Each row was made from one path, in order. Every step used is in the known rows, and no mark comes twice. Write each row's path.
Known rows:
sune nava: [ -8 -18 -20   3  37  11  -7  -6  15   4  10 -30   5  -6  -1  -4   9   2
 -20 -21 -27 -63  -6   3 -24  16 -33  14  -8 -23  28   5  14  -3 -22 -14
  10  15  -5]
sune zafav fumed vomurek gebibom fosi: [ 17  49  -9 -16  68  20   5   6  39   5  -7  -5   5  -4  -4  -1   3  19
  -7   5 -23  -3   1  21 -10  13  11  -9  35   2   0  20  13   4  29  22
 -36 -20 -28]
tana fosi: [-12  -3   9  23  20   0   5  30 -28  -1  12  -6 -14  -8  -4  27 -10 -34
 -15  -6 -10   7   0 -15   5   9  -8  -7 -10   5   8   0 -18  12 -10  -2
  -3 -12 -11]
gebibom vomurek fumed fosi tana: [  8  -6 -21  -9 -13  13 -19 -27   0  31   8   9 -13  10   3  -3  -3  29
  12   3  16  23   6  21  34 -38  10 -11   5  16 -21  -7  -7  -4  19  18
  -9   4   1]
fumed fosi gebibom vomurek: [ 14 -25 -21 -26  -9   1  -2   8  -4   6  42  11 -23   7  10  -2   4  30
  33  12  13  34  14   8   7 -10  22   4  -3   5 -21 -10  -7   7 -10   2
  -1   2   2]
vodod nava tana fosi gebibom tezilo: [-19   2  19   0 -59   2  -9  44 -17 -31  22   4 -12  15  10  22 -24  -8
  -7 -16  -1 -28  12  -7   9   4  -3  -4  19   3 -10  -4  -3   0 -17 -19
   9 -22  31]
gebibom tezilo: [-20  17 -10  -6  -4   0 -20   2  -6 -13  14   6  -2  -7  -4  11  -7 -12
 -15 -42   1  13 -28 -25 -62 -19   2 -11  20 -22 -37   0 -13   0  -8 -16
   3  -6  13]
gebibom fosi tana: [  1   8 -15  -1  20  -7  10 -22 -39  -3   0   9  17   1   0  -7 -15  18
   8  10  10   6  -7 -29   3   5   5   4 -13   9 -12  13 -15 -12 -19   7
  -3   9  13]
fumed fosi: [  0 -10  -7 -26  -2  -5   8 -26   2   2  29   0 -19  -3  -6  17  -4  30
  18   5   4  30   4  -4 -20 -10  22 -11  -6   4  11 -12 -11   4 -15   6
  10  -1 -16]
fumed fosi tana nava: [  2  -9   2 -30  10  -8   3 -26   2   5  22  -7 -11   8  -6  -1   3  26
  28  19  27  31   9  -1   6 -13   9   2  -4  31   5  -7  -7  -4 -20  -3
   4  16   6]
tana fosi fumed: [  0  11  16  22   8 -21   6  22 -35  -8 -34  -7  -9  -5  -7  32  -4 -44
   3   1  -2  11   1 -17   8  16 -11  -4 -12   0  13   5 -15   9 -11  -6
  -6 -11 -34]
tezilo gebibom fosi fumed: [  1   8   4   7   1 -15   3 -29 -35 -25 -24  34  19 -25  -4   5   8  25
   8   0  12 -17 -48 -13 -18   0 -11   4   4 -27 -38  10   6   2 -14  -3
  -6  14  22]
sune nava tana fosi fumed: [  2 -13  -5  10  -5   1  -8  11   9 -16 -11 -36  -4   9  -3   4  -6   7
  -8  -2 -26 -67   1   7   1  23 -23  19   6   1  21   9  21  -8 -18 -21
  13   4  -1]
sune zafav fumed fosi tana: [ 12  46 -10 -17  75  22  12  -8  53   6 -13 -12 -11 -12 -13  -2  -2  16
   9   7 -26   3  17  23 -14  -1   3  -2  23   8  30  16   0  -4  13   9
 -34 -15 -16]
vomurek gebibom: [-10   0  23   1   8   8   1  15   3  -5   4   7   5   0   9 -14  10  -5
 -11 -16   4 -13 -43  -7  -6 -13  -5  -6  25  -5 -33  -5  -4   1   1  29
   5   2 -18]
fosi gebibom: [ -7 -12  -6  -3   6   2   9  32  -6   3  20   7   6  -6  13 -25  12 -21
   2 -12   2   8  10 -16 -12  14  -2  22 -18 -17  -1   6  -8   2  -9  -8
   4   5  23]
vomurek gebibom fosi tana nava vodod: [  3  14  12  -4  21   3   0  18 -21 -13  -2  -1  12   9  20 -14  16   9
  10  11  30 -21 -35 -10  27  -9 -13   4  32  12 -40   7   9  -8  -6  23
  -5   9   1]
tezilo gebibom vomurek fumed zafav: [ -8 -18   3  14  -7   9 -15 -28  -2   6  13  35  10 -19  -2 -17   7  23
  -7 -10   9 -16 -39  21   2 -33 -14  -1   7 -20 -51  -5  10   4  21   8
  -6  12  36]
vomurek fumed zafav sune nava: [  0  13   5  19  -8   9   0 -30  23  30   3 -11   6  10 -11   7  10 -14
  -3   3 -11  -3  18  11 -17  -2 -21  -2 -24  -7  44  -8  12  -1   7   2
   7  10 -12]
fosi fumed zafav sune: [ 13   0  21  14 -15 -33  12 -28  11  -1 -51  -2  19   4 -13  -6   9 -31
  10  11   0  15   2  -3 -18  13  -8  -6 -34 -20  28  -6  -2   3  -9  -8
   5   6 -47]
fosi fumed: [  1  14  11  -2  -8 -27   9 -24  -8  -3 -62  -2  14  -8  -6   2  11 -20
   4  -6   5   9  -6 -15 -14   7  -3  -4 -16 -21  19   6  -9  -2  -6  -3
   5   2 -37]
fosi gebibom vomurek: [  3 -28 -19  -2   0  10  -7  35  -6  10  23  14   1   2  19 -31   9  -8
   2 -11   7   7   6   3  20  -1   0  15  -8 -14 -31   2  -7   5   1  -3
  -7   4  23]
vomurek fumed zafav sune: [ -3  17  13  18 -17   5   4 -33  18  30   1  -1   8   7  -9   8   6 -17
  -3   5  -4  19  16   5 -15  -8 -11  -9 -25  -4  39 -10   3   1  13   7
   6   5 -11]
vodod nava tana: [-22  -5  20 -10 -59   4   2   2   3 -21   9   0   1   9   7   9 -24  13
 -19 -17  -5 -37  11   0  11   1   4 -11   9  -2  15  -7  -4  -5 -13  -6
  18 -15  20]
gebibom fosi tana nava vodod: [  2  12 -13  -6  26  -5   7 -12 -35  -5  -2  -7  18   4  11  -1   6  14
   9  20  27  -6   1 -19  27   4  -9   7  -4  13  -3  14   1  -9 -17  -5
  -6  11  22]
sune zafav fumed fosi gebibom: [ 13  45 -12 -18  68  23  13   9  50   4  -3  -9 -15 -10  -6   5   6  12
  11   7 -27   3  21  24 -14   6   0   1  24  -2  28  17   4   3  12   7
 -34 -19 -15]
fumed zafav sune: [  1 -27  16  21  -2  -5  13 -19  27   9  20  -1  13   4 -14 -15  -4 -21
 -12   5 -12  12   4   4 -25   8  -6 -10 -39 -13  25 -20  -3  10 -10  -4
   8   5 -17]
zafav fumed vomurek gebibom: [  9   5 -24 -25  38  -1  -2  -7  21  13 -19   1  11  -8   1 -19  13   2
 -14   4  -7  19   0   2  -8   5  37  -6  19  11  -8   3  11  -4  51  30
   3   7 -29]
nava tana: [-14 -13  14  -9 -51   4   6 -14  17 -17   2  -6   5   4  -3 -17 -22  29
 -18  -7  -8 -10  -3  -6  -1  -3  23   0   5  11   4  -1  -1 -13   3  -2
  24  -9  24]
tezilo gebibom vomurek fumed: [ -9 -12  -1  10  -5  14 -18 -26  -3   5   3  33   6 -23   0 -12   7  26
 -11 -17  10 -15 -43  19   3 -32 -12  -2  15 -19 -48  -3   7   2  14   6
  -9  14  39]
vodod nava tana fosi fumed zafav: [-13  -2  32   4 -61 -11   2  19 -13 -27   2  -2  -3  18   3  20 -24  -8
  -5   1  -4 -33  18   0  22   7  -5 -12   2   4  12  -5   0   0  -7 -10
  13 -21   1]
fosi tana: [-14  -7   5  -2  28  -3   8 -21   2  10  -7  -2  15 -11  -6 -43 -13 -10
  -7 -12   6   9  -2 -16 -15  -9   3  15 -19  13   6   5 -21 -19  -9   1
   6  16  19]
zafav fumed fosi tana: [ 10  11 -32 -27  49  -2  10 -29  20  11 -23  -3 -10 -13 -10  -8   2   9
  18  18  -6  27  21  -2  -4 -10  26   3   3  23  25   4  -5 -15  22  16
   2  13 -10]
zafav sune: [  3 -12   5  16   4   9   9 -15  33   3 -20  -3   0  -7 -11   2  -2 -15
 -25 -15 -10  16  -8   0 -20  10   1  -9 -17 -12  45 -22 -12   8 -39 -12
  -2  12  -9]
tezilo gebibom fosi tana: [ -7  -2   0   8  18  -4   4 -27 -29 -18   3  35  21 -27  -4 -17  -5  30
   3  -2  13 -17 -45 -14 -18  -7  -7  13   1 -10 -45  10   0  -6 -15  -1
  -4  20  48]
fumed zafav sune nava: [  5 -32   5  23  12  -2   6 -15  34   8  21 -15  12   6 -13 -15   2 -17
 -12   3 -22 -20   4  12 -28  15 -22   0 -35 -17  32 -17  10   9 -17 -12
   8  12 -19]

Which path is each row?
[  9  14  17  10  -3 -26 -12  34 -36 -11 -20  -1  -6   5  -3  24  -2 -35
   5  -2   9  25 -15 -15  -9  12   7  -8  11   9 -31   3  -4  10   3  -1
  -7 -12 -39]	tana fosi fumed vomurek gebibom tezilo
[ -5  -8   5  21  18  -1   7  62 -34  -3  23   0 -14  -4   5  14  -3 -45
   0  -3  -4  11  11 -17  10  19 -11  13 -13   2  -2   5 -15  12 -12 -10
  -5  -8   7]	tana fosi gebibom
[ -7  -2   6   5  18  -3   0 -25 -30 -19   4  31  21 -19  -3 -10   7  28
   2   5  23 -20 -45 -11  -3  -6 -16  13   7  -4 -45  11   7  -2 -17  -7
  -9  24  52]	tezilo gebibom fosi tana nava
[  1  48  -7  -6  75  27  12  -1  53   6 -19 -12  -2 -17 -10   2   3  -3
 -15  -7 -35 -14   9  21 -15   6  -8  -6  23 -11  34  19   1   1  19   9
 -33 -20 -17]	sune zafav fumed
[  7 -14 -10  12 -19  14 -17 -21  13  32   7   9  -1  13   0  -5   0   5
  -8   0   4  13   2  26  31 -26  -3 -18  -8  -3 -11 -14   0   6  23  13
  -9   0  -8]	gebibom vomurek fumed zafav sune
[ -8   4  -1  20  11  -1  -7  69 -39 -11  27   4 -19  -1   5  20  -5 -48
   3 -13   0  17   1 -23 -12  11 -11  10   3  -1 -27   6 -14  12 -13 -19
  -8 -11  15]	tana fosi gebibom tezilo
[-15   3  28   1 -58  -8   1  20 -14 -28 -10  -3  -7  13   5  26 -24  -5
  -8  -7  -2 -33  15  -2  25   8  -4 -11   9   6  15  -4  -4  -1 -15 -11
  10 -20   6]	vodod nava tana fosi fumed
[  7  -6 -21 -10 -20  15 -19 -25   0  30  12   9 -16  10   4  12   0  30
   7   0  12  21   4  23  34 -35  10 -19   8   7 -18 -11  -4   2  20  18
  -9  -3  -7]	gebibom vomurek fumed fosi
[ -8  -3  -2   8   9  -1   4 -24 -30 -21   9  35  16 -27  -2   3   2  31
  -3  -7   6 -20 -47 -12 -20  -3  -9   3   4 -24 -41   7   3   4 -14   0
  -4  13  38]	tezilo gebibom fosi
[ 17  -3  15  15  -5 -30   6 -25  15  -1 -49 -12  17   6 -14  -6  12 -28
  10   9  -6  -7   2   2 -21  18 -21   0 -32 -23  32  -3   7   2 -15 -12
   5  10 -47]	fosi fumed zafav sune nava
[  4 -10 -18  -1  -9  13 -11  28  -8  21  16  14   0   7  18 -21  14  -8
   7  -6  11  12  14   6  24  -8  -3  15  -6  -9 -23   3  -3   1  11   2
  -7   4  24]	fosi gebibom vomurek fumed
[ -4  29  -3 -15 -19   6   2 -38   1  26   9   0 -17   2  -6  31   6  19
  19   5   8  32  17   0 -11 -20   9 -10  -4   9  29  -5  -3  -5   8  14
   7   0 -11]	vomurek fumed fosi
[-13 -14  16   1 -57   6  -8  41 -14 -22  20   4 -13  18  14  14 -24   1
  -9  -8   0 -33  18   6  40   3  -2  -5  14   7  -8  -6  -4   2 -11 -10
   5 -19  26]	vodod nava tana fosi gebibom vomurek
[ 12   7 -37 -27  38   1  10  -3  15   8  -9   2 -14 -10  -1   2  15   5
  22  18  -8  26  26  -2  -3   1  23   7   4   7  23   4   0  -4  22  11
   1   7 -10]	zafav fumed fosi gebibom
[  9  14 -27 -26  34  -2 -11  -3  19   7 -15   3   8  -5   0 -14  11   0
 -11  -5  -4  22  -8  -2 -22  -1  38  -7  31   8 -25   4  12  -5  50  23
   1   5 -24]	zafav fumed vomurek gebibom tezilo
[  3 -12   0  27   4   3  -5  58 -33  12  32   5 -15   9   8  10  -1 -38
   8  10   1  15  18   0  32   6 -13   8 -12   8 -20   2  -7  13   9  -2
 -13 -10   5]	tana fosi gebibom vomurek fumed zafav
[ -2 -23  10   8 -49   5  -2  40  -8 -18  15  -2 -11  14   6  -9 -22   9
  -3   7  -3  -4   7   1  33   4  16  10  11  24 -21   1  -2  -3   3  -9
   9 -16  33]	nava tana fosi gebibom vomurek
[  6   2 -34 -26  39  -5   2 -21  21  17 -18  -3  12 -14  -4 -15   8   2
 -18   3 -13  26  17   0 -13  12  41  -5   1   6  16   4   6  -4  48  17
   4   4 -22]	zafav fumed vomurek
[  4   3  19   4 -12 -36  11 -27  -4   0 -39  -2  22   1  -9  -9   9 -25
  12   7   2   9   1 -10 -18   7  -8  -5 -31 -20  12   3  -3   0   7   0
  10  -1 -44]	fosi fumed zafav
[ -6 -23 -11  -2  -5  13  -8  -7  26 -10   8 -35   2   6  -2 -14  -5  26
 -19 -13 -28 -72  -3   9 -13  16 -17  18   4  -6  22   5  22 -13 -17 -17
  21  10  14]	sune nava tana
[  7 -13 -12 -26  -5  -3   9   6  -4   1  39   5 -19   1   5   1   6  20
  33  10  11  34  16  -6 -15  -1  20   9  -9   2   0  -7  -9   4 -18  -2
   7   2   2]	fumed fosi gebibom
[  6  -2 -17 -28 -12  -4  -4  13  -7  -6  45  10 -24   4   4   8   3  17
  35  -1  14  40   5 -11 -38 -10  21   7   6  -1 -25  -6  -8   4 -19 -11
   6   0  10]	fumed fosi gebibom tezilo
[-14  20  10   8 -15   1   4 -32   3  31  14  -1  10   4  -6   6   6 -12
   0   4  -1  12  17  -2 -13 -13 -10  -8 -24  -5  24  -1   3  -3  30  15
  11  -2  -9]	vomurek fumed zafav
[  9 -19 -10  21  24  16  -1  -9  44   3 -17 -23  -1  -2  -9   1   5 -10
 -24 -18 -24 -31  -6  12 -24  22 -23   5 -14 -18  55 -17   7   4 -52 -24
  -1  24 -10]	zafav sune nava
[ 11  43  -3 -16  68  22   4   5  54   8 -10  -9   4  -9  -6 -10   6  10
 -14  -4 -25  -3   2  26 -15   9  11  -6  34   0   7  17  12   3  33  19
 -33 -20 -28]	sune zafav fumed vomurek gebibom
[ -6 -14  17   8 -45   2   5  38  -8 -22  14  -5  -9   9   2  -6 -23   3
  -4   6  -7  -4  10  -8  17  12  15  13   6  22  -8   4  -2  -6  -2 -11
  14 -15  32]	nava tana fosi gebibom
[  0   9  -8  -5  20  -6   5 -17 -41  -4   1   4  18  12   1   5   0  15
   8  20  24   1  -5 -23  25   7  -9   3  -7  18 -12  13  -6  -7 -23  -1
  -8  15  18]	gebibom fosi tana nava
[-10 -31  -2   7   5  10 -13 -19  -2  -6   9  34   9 -28   0 -21   3  25
 -17 -20   7 -21 -49  16  -1 -26  -8  -2  13 -24 -56  -4   2   6   4   2
  -8  13  38]	tezilo gebibom vomurek
[ -2  30  -2 -15 -10   3   2 -42   1  28   2  -2 -11   2  -6  10  -1  17
  26   9  14  36  19  -2 -10 -24  10   0  -6  22  25  -1  -7 -13   8  13
   5   7   2]	vomurek fumed fosi tana
[ -2  -4 -18   2 -13  18 -19 -19   0  30   0  10  -4   5   6   2   1  12
 -12 -11   6   7  -2  18  35 -31  -1 -17   4  -4 -17  -4  -6   1  25  17
 -10  -2  -1]	gebibom vomurek fumed
[ 16  11 -29 -26  37  -3  -1  -8   6   9 -17   5  12  -4   1 -11  11  12
  -6  12  -5  18  -2  -2  -1   9  38  -8  21  13 -14   6  13  -4  48  32
  -1   6 -29]	zafav fumed vomurek gebibom fosi
[-17  -2   5 -13  23   5   0   4  11  -1  -1 -36  10  -6  22   8  41 -13
 -19   0  28 -23  10   7  30  -2 -28  -1   6  -8  33  -1  19   8  -4 -22
   3   4  15]	tana nava vodod
[-21  -4  24   1 -54   3   0  23 -11 -25  13  -2 -10  11   6  24 -28  -1
 -16 -12  -6 -34  13  -1  23   5  -1 -12  10   7  11  -7  -6   0 -15  -8
  11 -21  16]	vodod nava tana fosi
[ 10  12 -32 -31  56  -2   8 -20  24   9 -27 -19  -9 -12   1  -6  19   8
  18  25   7  16  28   7  14 -10  15   6  10  23  36   4   8 -13  24   7
  -1  12  -3]	zafav fumed fosi tana nava vodod
[ -3  -2  25   8 -51 -12   5  11  -8 -25 -27 -10  -5  10  -6   7 -23   3
  -1   8  -6  -3   1  -8  17   9  14   1   6  20   4   4  -2  -8  -1  -9
  14 -17   3]	nava tana fosi fumed
[ 20  14  -3  10 -12 -26  13 -26 -33 -10 -31  10  19  11  -5  21   1   3
  20  25   6  11  -4 -19   0  20  -3 -10 -25 -13   3   4  -2   4 -19   1
  -3   1 -33]	gebibom fosi fumed zafav sune
[  4 -16 -14   2 -13   9  -9  26  -6  23  28  14   3  11  17 -27  13 -11
  11   1  11  13  18   9  22  -9  -5  15 -13  -8 -27   2   1   2  18   3
  -5   4  21]	fosi gebibom vomurek fumed zafav
[ -3 -13  -4   2 -10  12 -17 -31  -2   4  11  35  -2 -21  -1  -5   7  38
   2  -9  14  -6 -38  23   3 -35  -4  -3  17 -13 -49  -6   8   4  12   8
  -8  13  34]	tezilo gebibom vomurek fumed fosi
[ 11 -18 -18  17  32  17   1  -3  50   1 -22 -38  -1 -13   5  -7  14 -12
 -24 -17 -20 -43   3  17 -21  20 -24   9 -11 -23  69 -16  15   3 -45 -28
   1  17  -6]	zafav sune nava vodod
[-17  -6  23   0 -54   3   1  39 -13 -25  18   0  -8  14  11  17 -23  -6
  -8  -9  -3 -32  20  -2  24  10  -2  -1   9   6   7  -4  -4   1 -16 -12
  11 -18  26]	vodod nava tana fosi gebibom
[ 10   6  21  12   1 -26  -2  29 -33  -5 -23  -3  -3   3  -3  20  -1 -33
   4   5   7  21  -8 -11   7  18   7  -7   0  11 -15   3  -5  11   5   5
  -5 -10 -45]	tana fosi fumed vomurek gebibom
[ -1  -8  29  11 -55 -17   6  10  -8 -23 -14 -10  -2  13  -8   1 -23   0
   2  16  -7  -3   6  -5  14   9  12   0  -2  20   1   2   1  -6   5  -7
  16 -17  -1]	nava tana fosi fumed zafav
[-12  17  16  -1  -2   7 -18  26  -3 -17  10  13  -2   3   7  -4   5  -9
  -7 -33  11  -4 -58 -16 -37 -26  -5 -10  48 -11 -68  -4  -3  -1   0  17
   2  -1  -6]	vomurek gebibom tezilo
[ 12  -3  16  36  13 -23   4  23 -17  -5 -25 -16  -6   6 -12  25   0 -49
   6  13 -11  -6   6  -4   3  26 -27   0 -23  -4  23  -1  -1  12 -18 -15
  -6  -3 -42]	tana fosi fumed zafav sune nava
[  8   3  13  11   2 -28   0  19 -34  -3 -22  -6  -2  -2  -6  23  -5 -32
   1   5   3  27   5 -13   2  23   9  -6 -14   8   2   3  -9  11   2  -5
  -3 -11 -40]	tana fosi fumed vomurek
[ -1 -10  11   8 -55   8  -5  35  -8 -10  10  -2 -13  16   6  -2 -20   8
   1   9  -1   0  13   4  36   0  14  10  12  28 -14   3   2  -7  11  -5
   8 -16  33]	nava tana fosi gebibom vomurek fumed
[ -2  32  -1 -19  -3   4   0 -34   5  27  -1 -17 -11   3   5  13  16  14
  26  15  27  26  27   6   8 -25   0   3   1  23  35  -1   7 -13   9   4
   5   7   8]	vomurek fumed fosi tana nava vodod
[  6 -32   0  21  18  -1   8  -9  38   7  17 -26  12  -1  -3 -21   7 -19
 -12   4 -18 -29  11  16 -25  14 -23   4 -34 -21  42 -17  17   7 -13 -16
  11   9 -15]	fumed zafav sune nava vodod
[ 12 -18 -11   9 -14  12  -9  26   5  22  19  13   1  13  14 -24  13 -14
   9   1   9  17  17  13  22  -4  -5  15 -15  -8 -15  -5   2   4   7  -2
  -8   7  19]	fosi gebibom vomurek fumed zafav sune
[  3  -7  22   0 -56 -17   0   9  -7 -21 -18 -10   0  12  -6   2 -24  11
  -3  10  -2   8   5  -5  12  14  29  -1   6  26  -4   3   2  -6   8  -7
  15 -17  -1]	nava tana fosi fumed vomurek
